Known rows, with every step that occurs:
r > g: [  2  10   2   5 -12  18  -9  -7  -9   9  15  -4 -24  20 -14 -13  -5  42
   0   0 -41  -6  -6  -2  12 -20   2  18  17  -2  -1   1  15 -15  -9  17
 -23 -13   4  -5  22   6  -5  -8  -4  -8   4   4]
x > k > f > s > r > h: [-24  50   0  -2  29  17 -17 -12  17  30  38   6 -10  20   2   3 -19  44
 -63  37 -58  -4  10  -5   1 -10 -31  -1 -13  15 -16  -5  11 -11  -6 -10
   0 -15  11  25  16  -5  23   2   9   8  34   2]
x > k > g > s: [ -3  21  35  25  -1   5 -18   0 -13  14  20  30 -26  11  25 -24 -21  43
 -28  20 -54 -23  22 -17  25   2 -11  21 -15  19 -12  -1  35 -11  20  14
 -27   5  13   6  34 -15  13  14  22  18  42   2]
f > g > s: [-25   6  11  14  -8  14 -11   1 -24  30  36 -20 -37  28   1 -21 -10  26
 -18   2 -48 -15   9 -12  19 -10   0  10   2  22 -14  -6  32 -19  10 -15
 -19  -8  18  -5  31 -17  -3  10   2   0  15  -2]
f > x > k: [  3  21  11   3   9  20 -24   8  -6  -1  39  33  -7  11  16 -26   4  28
 -22   7 -40  -2  -1   4   3  -2 -13  -8  -1  -6 -13   9  13   9  -5   6
 -15  28  -9  24  -6   2  19  30  30  32  11  36]
g > s > r: [-35  -6   5  22   4   3 -21   4 -16  12  25 -10 -35  14 -17  -2   1   3
 -31  27 -44 -14  10  15  19  10 -14   8  -1  25 -23  -3   6   2   7  15
 -13  -1   8 -16 -16  -9   8   4  -2  -6  17 -19]
f > x > k > r > g > s: [-23  21  24  11  18  25 -36   2  -7  19  38  -9 -20  36  12 -39   2  75
 -54  21 -79 -33  34 -12  22   9 -18  20  18  -1  31 -15  26 -12  11  21
 -15   6  25  -6   6 -12  -4  32  24   7  26   3]
g > x > k > r: [-11  44  13  -8  11  11 -31  10  -1 -13  18  15  13  12  -1 -17   7  33
 -41  18 -38 -20  19   3  10  18 -11   9  -5  -9  15  -8  -6  14   1  50
 -10  25   7   7  -3   0  13  40  16   8  24  10]
k > g: [  1  18  10  10 -14   4  -2  10 -20  12   2  12 -15  19   2 -13  -8  25
  -1  -9 -30  -9  -3  -3  -5 -14   6  13  -5   3  -4  10   6  -1  -2   8
 -22 -10 -13   6  33   4  -5  -1  -8  -9  16  12]
r > x > k: [ 17  34   9 -11  16  28 -24  -6  11 -18  28  33   0  10  17 -24   1  46
 -17  11 -32  -1   2   6  18  -5 -11  -8 -15 -13 -22  16  10  13 -15  35
 -16  26  11  20   9  -2  15  20  32  34  12  34]
g > x > k > f > s: [-18  55  14  19  17  30 -15 -15  14  16  39  16   3  19  46 -24  -6  40
 -57  21 -66   4   6 -11   9 -20  -9  -3 -13  14  10  -2  27  -4 -15   8
 -11  32  14  27  27 -16  31  21  21  23  46  13]
s > h > g > x > k: [-23  34 -12  23   9   4 -21   0 -21  -4  23  12 -21  20   1 -50 -18  13
 -34  14 -57 -21  15  39  24  -6   4  10 -10 -11 -14   1  28   4  -5  29
 -13  43 -21  26  34  22  -6  50  10  32   6  20]
k > g > s: [-13   6  18  27 -10   5 -11   0 -17  19   9   1 -29  25  12 -24  -9  30
 -20   2 -48 -15  12 -11  12  -8  11  19  -4  23  -4   0  23 -10   8   5
 -21  -6   4  -4  35 -12  -2  -2  -1  -8  32  -3]
r > h: [  9  16 -14 -18   1  15 -15  -6   8  -7   8  -2  -2  24 -21 -11  -4  27
 -14  -5 -17   6  -9   1  -9 -18  11   5   5   3 -29  -2  -7  -7 -22  -1
   2 -17  -2  13  16  16   8  -3   1  -2   3  20]
f > g: [-12  20   5  -4 -14  12  -4   7 -27  24  26  -9 -27  18 -10  -9  -7  22
  -2 -11 -29  -8  -5  -5   2 -13  -3   3   3   3 -13   3  18  -8   1 -12
 -21 -11   1   8  30  -5  -7   9  -6  -6   0  12]
g > s: [-13  -4  11  16  -2  13 -21 -11  -5   5  17  -8 -23  17   1 -13  -3  15
 -26  11 -40  -5   2  -2  18  -7   2   8  -2  31 -17  -5  20  -8  -1   4
 -12  -2  15 -11   5 -12  14   3   7   2  25  -6]
k > x: [ 13   2  -3  -7   2  15 -14  10 -13  -7   7 -12 -15  22   2 -22  13  19
 -12 -16 -30   8 -14  17  -9 -11  15 -12   3  -2   9   9  -8   4 -22  15
 -12   6  -4  15  -5   6   8  15   6  12  12  25]
g > x: [-10  19  -8  11  -5  19 -14   4  -7 -11  20   8  -3  18   2 -30  12  10
 -16  -6 -29   0  -3  12   1  -9  14   2   7  -3  -4   4  -5   9 -20  29
 -11  28 -13   6   6   9   7  15   3   3   5  19]
k > r: [ -7  21  10 -15  -2   7 -22   2  -6   0  -2 -16   1  14 -24   9   8  21
 -24   5 -22 -10   0   5  -4   7  -8  13  -2  12  11  -5 -12   6  -2  19
  -5 -16   8 -10  -2   0   1  13 -11 -22  18  -4]
f > s > h > k > g: [ -7  42  17  35  21 -12 -21  -2  -3  16   1  11 -48  25   7 -38 -23  27
 -49  24 -54 -17  10  36  19   0 -10   8 -20  31 -24  15  15 -10  17 -19
   2 -17 -21  19  46   0 -14  18  15 -17  26 -14]
f > x: [ -5   7  -6   6  -1  23 -18   7 -14   4  27   5  -8  21   9 -26  13  14
 -15  -9 -32   3  -6  15  -9 -12   6  -9   9  -2  -4  11  -4   7 -19  -6
 -10  17 -17  11  -6   6   7  16  10   8  -1  31]
h > k > f > s > x: [-14  54  14  17  35  20 -22  -7  11   7  24  -1  -8  16  37 -28  -3  29
 -67  10 -62   7 -11  25   1 -15 -20  16 -13  23   8  14  26   4 -15  -2
   0  11   3  24   9 -20   6  -3  22   6  35   3]
s > h: [  0  13  -1   6   1  -7 -10 -10  -8  -2   7  -5 -16  15 -27  -9 -13  -7
  -6  -2 -21   2 -10  37   3 -17  11  -6 -14  20 -26  -5  -4  -5  -3  -5
   5  -8 -22   9  15  20   9  14  -1  -6   1   7]
g > s > k > f: [ -7  30  33  21  13  28  -8 -20   3  14  33   0 -13   6  21  -7 -18  17
 -38  14 -50  10 -11  17  26 -14 -14  28 -28  30   3 -17  44  -6   2   3
 -21   4  22   8   0 -17  25  -3   9   4  44 -20]
s > r: [-18   6  -1   5  -2   1 -14  12 -19   3  19   2 -24   5 -28  10   3   0
 -13  13 -27  -8  -4  22   4   7 -17   2  -1   6 -22  10 -10  12   2  22
 -15  -3 -11  -3 -18   2   4   2 -11  -9   1  -3]
g > s > r > h: [-29  -1 -14   7  14   6 -23   1  -4   7  24 -17 -27  30 -28 -13  -4  21
 -42  22 -42 -13  13  10  11   3  -2  10   4  16 -34 -10  -5  -9  -3   5
   0 -15   6  -5  -5   6   6  -1  -1  -6   8  -8]
h > k: [ 12  30  18  -2   9  11 -29   1   1 -15   5  22 -21  -2  -3 -11  -5  23
 -35  15 -22  -4 -18  13  19   6 -20  14  -9  14 -25  11  16  13  -2  16
 -16   2   0  15  -8  -8   2   3  17  -7  17  -4]
s > x > k > f > g: [-17  57  18  -7  11  15   3   3 -21  25  48  11   6  17  26 -20 -14  32
 -18 -13 -51   2  -5  -2  -4 -25 -16  18 -18  -8  13 -10  37  -3  -3   0
 -20  19  -2  38  36  -4  12  14   6  25  19  34]
r > x > k > g > s > h: [ -5  33  17  25  21   4 -15  -8  -5   3  23  20 -25  34  24 -53 -21  50
 -32  14 -58 -17  30  24  29 -14  15  -4 -32   6 -22  -5  24  -6   8  16
  -6  17  -4  18  48   7   3  33  28  20  25  20]
x > k > r > f > g > s: [-13  52  33 -11  12  -4 -19   8 -12  37  47  -5  -1  27  14   1  -7  68
 -60  20 -71 -30  17 -32  13   6 -26  29  -1   8  12 -17  45 -19  28   4
 -22 -26  61   8  35 -27   8  25   0  -7  38  -7]

Rows:
[-33  48   7  14  13  23  -4   2 -11  18  45  16  -6  20  12 -18  -4  50
 -36  14 -67 -11   5   2  14 -11 -16  15  -1 -23  25 -18  24   0  -8  51
 -31  31  -4  19  13   8  11   4  -6  -2  19   4]
s > r > g > x > k > f
[-29  12 -22  20  -7  23 -19  10 -23  -2  17  -6 -18  22  10 -43   4  20
 -28  -1 -48 -14   3  16  11  -9  13  19  15 -15   5  14  21   9 -23  32
 -24  39  -6   6  24   7 -17  24  -7  17   3  20]
h > g > x
[-19   1   2  30   6  17 -14  -5 -13   5  31 -21 -27  38   8 -45   1  37
 -13  -3 -71 -10  16  15  16 -15   8  31  21   8   8  -4  22 -17 -10  22
 -10   7   6 -15  22  -1  -7  -7  13  15   8   5]
r > g > s > x
[-26  40  33   5   4  20  -5 -17 -12  43  46   1 -18  15  30  -7 -26  46
 -43   8 -59  -7   1 -33  22 -20 -14  13 -24  22   5 -27  61 -21  14 -16
 -29   2  30  23  38 -24  20  11   8  10  45  -1]
x > k > f > g > s
[-24  38  -1  19  17  23  -5 -14   4  20  30 -17   1  27  29 -19   2  15
 -35  -2 -60  14  -6  18 -13 -30  -2   6  -5  24  20   7  12  -4 -23 -12
   4   6   0  13  24 -11  13  -4   4  15  28  16]
k > f > s > x
[  5  44  21  -8  13  21 -17 -13   6  -1   9  15  -1   0  15   2  -8  30
 -51   5 -27  10 -37   1   7 -15 -16  15 -23  18   2  -5  30   9 -10   8
 -21   2   2  29   0 -10  14 -11   1 -18  36  -4]
h > k > f
[  3  31  17  10   1  13 -15  18 -21  10  31  45  -9  19  31 -38  -5  44
 -17   0 -46 -14  13  -2  -3  -4  -7   0  -3 -16  -1  12  18   6   2   7
 -26  20 -22  30  25   4   3  29  22  20  17  41]
f > x > k > g
[-25  58  16 -11   5  13 -21  21 -20  15  37   4  -4  25   0 -29   2  46
 -35   9 -46 -30  25  -7  11  16 -15  12  -1 -19  21  -8   6   4  10  30
 -17  16  10  14  25  -4  -3  48   7   3  13  14]
f > g > x > k > r
[  4  35  26 -18   8   6 -30   1   3  -1   8  14   3   1 -15  10  -2  33
 -33  23 -29 -17   8  -2   7  17 -28  13 -10   6   2  -5   1   9  13  30
 -10  -4  17   4  -3  -7  12  26  11   3  30  -1]
x > k > r
[  5  61  13 -13  17   2 -21  12   3  -3  30  24  32  20  16  -8  13  52
 -56  14 -53 -15   9  -7  -2   6 -13  18   1 -15  18  -6   5   8  -3  50
 -13  12  30  16  12  -2  18  28   2  -3  27  15]
g > x > k > r > f
[-11  45  15  12  10  27 -19  12  -7  -3  24  -4 -12  29 -10 -37   4  51
 -25  12 -57 -21  21  36  24  15 -11  40  16 -19  35  -9   1   3   0  55
 -18  12   6  -6   4   6 -13  23   6 -11   7 -12]
s > k > r > g > x
[-56  29  -1   7  14  30  -3  -1 -23  38  53 -29 -23  41  21 -19   1  48
 -46  -2 -62  -6   6   1  18 -20   3  -1 -16  -2  12 -11  29  -4  -7   1
 -24   9  19  10  22 -15  -2   5 -14 -11  15   6]
k > f > g > s > r > x
[-25  58   6  28  27  11 -10 -22  13  17  33   5  -4  27  29 -32 -18  21
 -56  19 -65   4   8  24  11 -26   3 -13 -26  23   0 -14  19 -12  -9  -6
   7  26  -9  33  38   3  30  33  18  16  36   9]
g > x > k > f > s > h
[-30  -9  -2  25  -5  21 -26  -7 -19  14  16 -21 -39  20   5 -25  -9  24
 -39  15 -57 -18   6   0  26  -6   0  27   3  17  -8   6  46  -7  -3   9
 -23   6  21 -12  23 -15 -13  12  -2  17  25  -7]
h > g > s
[-19  28  26   5  25   5 -35   3  -3  -6  24  -5   1  16   6 -23   1  27
 -47  21 -56 -23  30  12  13  22 -21  28  -5  13  11 -11   9   5  11  37
   0  14  17  -7  -5 -13   9  27  28  24  34   3]
g > s > x > k > r
[-17  46  16  13  25  13 -29   3   3  17  29  -9 -19  33   3 -33  -2  65
 -39  28 -83 -28  40  12  12  13 -32  29  19   2  26   8   7 -10   7  29
   0  -6  20  -8  26 -14 -10  21  26  24  22   1]
f > s > x > k > r > g
[ 11  36  24   8   4   2 -22  13 -12  -2  -1  32 -27   9  10 -22 -11  38
 -29   5 -32 -17  -9   5  12   4 -13  22 -12   3 -11  16  20   9   8  17
 -27  -4 -13  19  22  -5 -12  -1   6 -18  24  -1]
h > k > g
[ 19  51  26 -25  13  -6 -20   4   6   4  20  22  26   8   0  20   2  51
 -45  19 -45 -13  -4 -14  -3   5 -29  22  -4   0   8  -1  14   3   8  28
 -15 -18  41  14   8  -7  19  14  -2  -6  35   3]
x > k > r > f
[-55  28  -8  -2  11  15  -1  -2 -17  46  43 -39 -23  42  -8  -8 -15  40
 -51   2 -52 -10   5 -13   5 -21   1  14  -5   9  -1 -29  25 -23  -2 -25
 -13 -23  13  15  27  -2   0  -8 -22 -24  16  -4]
k > f > g > s > r > h
[-36  25  16   6  -5  23   0 -12 -19  46  37 -27 -19  31  20  -7 -14  34
 -36  -8 -53  -1 -11 -24  10 -33   4  14 -13  24  14 -24  49 -23   0 -25
 -23 -10  23  11  39 -18   9  -2 -14 -12  32  -3]
k > f > g > s
[  5  43  26   6   9  29  -1 -12   2   8  26  13  -1  -1  11   4 -15  13
 -18   6 -32  15 -25  26   9 -17 -15  22 -27  12   5 -10  26   5  -8   7
 -21   2   3  23  -1  -4  20  -3   0   0  29  -5]
s > k > f
[-19  13   9  33   4   4  -8  10 -24   9  19  -4 -21  31  20 -46   0  20
 -15 -11 -60 -11  20  15   0  -8  13  28   2  11   4   4  14  -3  -2  14
  -9  12 -12  -6  34  -5  -9   1   6  12  21  14]
k > g > s > x
[  8  31  11   5  19 -10 -24  -6   0 -15   0  12 -28   8 -19 -17 -17   4
 -35  14 -24  -3 -17  46  20   0  -8   3 -21  22 -36   1   9   7   7   4
   2  -3 -22  22   4  13  -1  15  14 -15  10  -8]
s > h > k
[-15  23  -1  -1   4  29  -3  -6  -8  16  32  -4  11  24  26 -14  10  22
 -32 -20 -37  17 -23   2 -19 -34  13  -5  -6  -1  21  -7  15   3 -27 -15
 -15  18 -13  27   3   7  17   4  -6  -4  16  32]
k > f > x
[-12  17  -4  24   9  -4 -13 -18   4  15  12 -17 -33  25 -16 -15 -12   1
 -25  18 -44   0   5  38   7 -14   5 -12  -8  37 -29   8  -2 -15   2 -28
  14 -18 -10   3  28   5   5  19   9   1  10  -4]
f > s > h
[-16   4   2  25  11  11 -20  -2  -9  -7  27 -11 -14  22  10 -34   7   3
 -20  -1 -48  -1   8  25   8  -6   6  17   3  22  -8   2  10  -1 -10  17
  -3  18   1  -8   3  -7   6   3  17  21  15  11]
g > s > x
